Each row was made from one small tree. Brackets hold a mark, then the marks that hang from it, in alphabetical order. Every link used is in the known rows. Write each row's tree.
In the rows, 128 means zero.
Known rows
[A [E N] Q]: [110  99 138 124 128 154 100 121 161 146 125 174 148 132  72 118 122 137
 131 111  97 124 149  97 119 153]
[R [V [Z A]]]: [116 126 126 105 100 209  74 146  96  48 114  67 102 161 170  49  80  57
 165 103 142  60  71 144 130 117]
[T [L [Q [A [Z V]]]]]: [147 143 142 124 134  85 164 198 125  93 135 132 145  84 195 156 104 143
  94 151 182 124 134 165  75 105]
[E [N [A Q Z]]]: [148 121 108 114 124 154 129 174 163 179 179 173 160 175  85 108 141 101
 119  80 128 158 107 138 156 151]
[L [Q A] T]: [126 108 103 214 103 114 129 104  83 130 122 140 125 134 158 115 133 116
 129 151 123 169  99 156  93 124]
[N [A [Q L] Z] E]: [169 140  91 119 131 119 150 144 160 187 167 162 163 121 129 145 170 138
 117 136 115 143  77 122 161 127]
[N [A E [Q [L T]]]]: [136 150 102 192 130  81 134  77 147 163 150 112 109 157  90 177 180 132
 156 139 102 149  98 126 135 151]
[E [N [A Q]]]: [115 109 132 135 112 155  81 149 147 166 167 167 164 177  99  88 142  84
 138 102 104 150  93 128 129 149]
[Z [A Q]]: [ 82 156 124  95 129 152  83 132 119 133  79 118 128 142 116  93 118  93
 170 150  92  99 116 135 126 158]
[L [Q A]]: [132 114 129 171 101 127 130 117 110 100 105 160 141 107 175 107 132 115
 114 172 138 157 124 137  82 115]
[A E]: [ 94 112 149 109 143 141 132 114 126 107  99 135 129 126 120 123 128 130
 152 124 120  96 144 101  91 127]
[V R [Z [A [E N]]]]: [115 105 155 134 154 181  68  68 116  98 125 103 108 152 125  70  96 118
 103  58 139  94 155  89 189 105]
[V R [Z [A E Q]]]: [105 179 150 111 156 161  97  73 163  88  86 106  87 132 109  86 119 156
 134 112 115 116 144  76 187 119]
[T [L [Q [A E Z]]]]: [156 139 122 166 168  90 187 164 172 124 146 160 132  71 146 186 123 162
  92 120 185 111 156 124  85 113]
[T [L [Q [A E]]]]: [120 130 149 194 165 100 139 140 153 105 124 156 141  80 167 173 124 139
 108 137 154 109 150 109  49 105]
[E [N [A [Q L] Z]]]: [177 112  85 135 119 110 136 130 147 186 179 164 139 154  99 146 152 110
  99 107 130 157 110 138 157 148]
[T [L [Q A]]]: [101 125 127 182 149 102 115 151 114 110 118 149 158 101 192 143 118 120
 113 146 150 125 124 127  46 107]
[E [N A]]: [112  75 138 135 123 161  84 143 103 149 171 144 163 187 132  84 130  63
 124  84 127 127  97 136 110 122]
[A [E N] [Q L]]: [135  98 119 144 121 116 106  79 142 154 121 157 137 113  94 157 136 144
 112 142  98 126 154  99 121 149]
[L [Q [A E Z]] T]: [173 125  96 198 116 102 196 118 140 144 143 158 106 106 112 158 141 157
 112 120 164 162 135 147 131 132]
[Q [L T]]: [ 99  90  76 169 117  88 111  65  60 146 108  96 117 151 143 142 128 117
 148 145 100 130 105 140  96 128]
[L T]: [ 79  97 100 145 122 138 109 106  74 144 110 104 128 169 131 101 111 107
 163 115  99 126  91 142  95 128]
[A E [Q L] [Z V]]: [163 163 132  74 117  80 175 128 156 108 106 125 105  85 107 183 133 186
 124 176 134 122 162 130 140 149]
[T [L Q]]: [ 65 107 124 147 149 106  96 123 120  98 105 159 145 122 163 133 118 122
 131 132 126  98  98 133  47 122]
[N [A [Z [V R]]] E]: [120 125 172  64 140 168 129 163 115 131 164 109 145 137 164 102 143 138
 113  94 143 137  87 131 187  69]
[L [Q [A Z]] T]: [166 111  79 191  99 108 180 129 108 151 140 155 120 129 143 131 127 133
 113 126 149 176 111 168 124 125]
[N [A Q] E]: [107 136 137 118 132 163  88 162 148 161 150 173 180 144 126  86 164 106
 150 127  90 136  60 114 132 127]
[E N]: [ 90  60 125 119 124 161  79 122  85 141 128 144 163 156 124  79 103  93
 125  98 108 117 127 123  96 122]
[T L]: [ 53 114 124 116 178 120  97 152 108 121 107 115 160 130 160 130 105 111
 145 105 118  78 119 115  44 116]

Write each row's tree
[135 169 154  57 121 122 171 169 173 104 111 130 118  98  96 145 118 175
 142 149 129 116 151 130 143 152]
[A E Q [Z V]]
[188 119  78 187 142  80 202 112 105 171 139  98 106 106 122 197 125 157
 108 132 154 145 167 132 133 120]
[Q [A E Z] [L T]]
[101 155 111 132  93  88  74  90  70 129  97  56  97 135 135 134 124 104
 156 191  93 120 111 178 140 165]
[Z [A [Q [L T]]] V]
[120 146 167  67 137 140 146 149 115 106 153  85 115 153 154 114 141 137
 124  95 154 152 112 138 173  88]
[N [A [Z [V R]]]]
[182 142 162 119 101 108 201 154 147  84 129 146 110  77 155 149 127 161
  98 168 175 136 165 151 124 125]
[L [Q [A E [Z V]]]]
[142 142 163  77 136 140 161 156  97 108 119  87 122 102 177 129 100 152
  98 131 154 172 169 124 150  73]
[Q [A [Z [V R]]]]
[150  67 121 237  99 129 117  95 108 155 153 167 132 132 118 131 126 122
  99 113 135 161 136 141 120 128]
[L [Q [A [E N]]] T]
[156 138  68 151 131  77 189  94 146 173 122 128 101 119  70 190 149 183
 141 138 110 145 134 120 148 156]
[A E [Q [L T]] Z]
[152 181 164  74 119 125 177 183 192 111 158 131 117 134 101 147 149 146
 148 130 146 133 128 138 159 148]
[N [A E Q [Z V]]]
[130 137 133 124 127 166  75 116 162 115 124 142 125 151  92  69  95 114
 125 100 121  86 150 102 166 160]
[V [Z [A [E N] Q]]]
[139  81 153 152 134 158 117 142 123 146 144 139 158 122 128 121 104 111
 101 110 141 121 181 102 102 112]
[Q [A [E N]]]
[143 108 115  96 126 150 151 152 176 170 141 181 143 124  57 134 118 155
 114  93 116 123 159 103 149 152]
[A [E N] Q Z]
[104 114  70 170 115  93 109  69  96 162  98 114 124 142 111 145 142 137
 154 162  76 159 105 126 107 149]
[A [Q [L T]]]
[144 165 111  98 134 139 162 177 174 157 152 155 138 165  99 118 160 123
 148 115 126 145  95 134 143 148]
[N [A Q Z]]
[142 106 109 155 114 112  83 107 129 163 160 152 150 158 116 127 155  97
 117 134 105 152 103 127 128 146]
[E [N [A [Q L]]]]
[ 77 181 197  68 138 147  85  95 129  85  79  70  89 104 117 125 129 143
 156 148 108 114 153 111 183 129]
[Z [A E Q] [V R]]
[ 82 168 156  56 105 138  72 149 111  91  82  90 121 128 144  93 109  94
 170 174 103  97 129 160 136 159]
[Z [A Q] V]
[148  83 111 113 128 150 131 164 128 170 188 150 154 183 116  99 132  88
 109  65 150 128 111 147 140 130]
[E [N [A Z]]]
[122 175 157  93 107  97  96  97 124  90  84  80  91  90 132 161 136 124
 153 200 113  83 159 139 142 164]
[Z [A E [Q L]] V]
[168 140 137 100 138  93 171 115  75 110 121  65 110  88 193 169 112 165
  80 157 153 175 174 124 157  73]
[Q [A [Z [V R]]] L]
[167 146  94 108 136  93 188 104 168 144 112 153 112  97  90 186 145 179
 124 151 130 131 160 108 138 145]
[A E [Q L] Z]
[134 169 150 114 106 207  96 144 166  53 105  97  95 135 115  80 100  98
 172 121 126  65  89 123 153 144]
[R [V [Z [A E Q]]]]
[ 74 144 198  66 140 153  84  91  91  75  85  56  86 120 145 122 126 121
 141 126 129  84 162 125 164 105]
[Z [A E] [V R]]
[154 151 178  80 151 133 187 148 127 104 122  85 111  89 152 158 116 177
 105 125 165 151 191 111 163  75]
[Q [A E [Z [V R]]]]
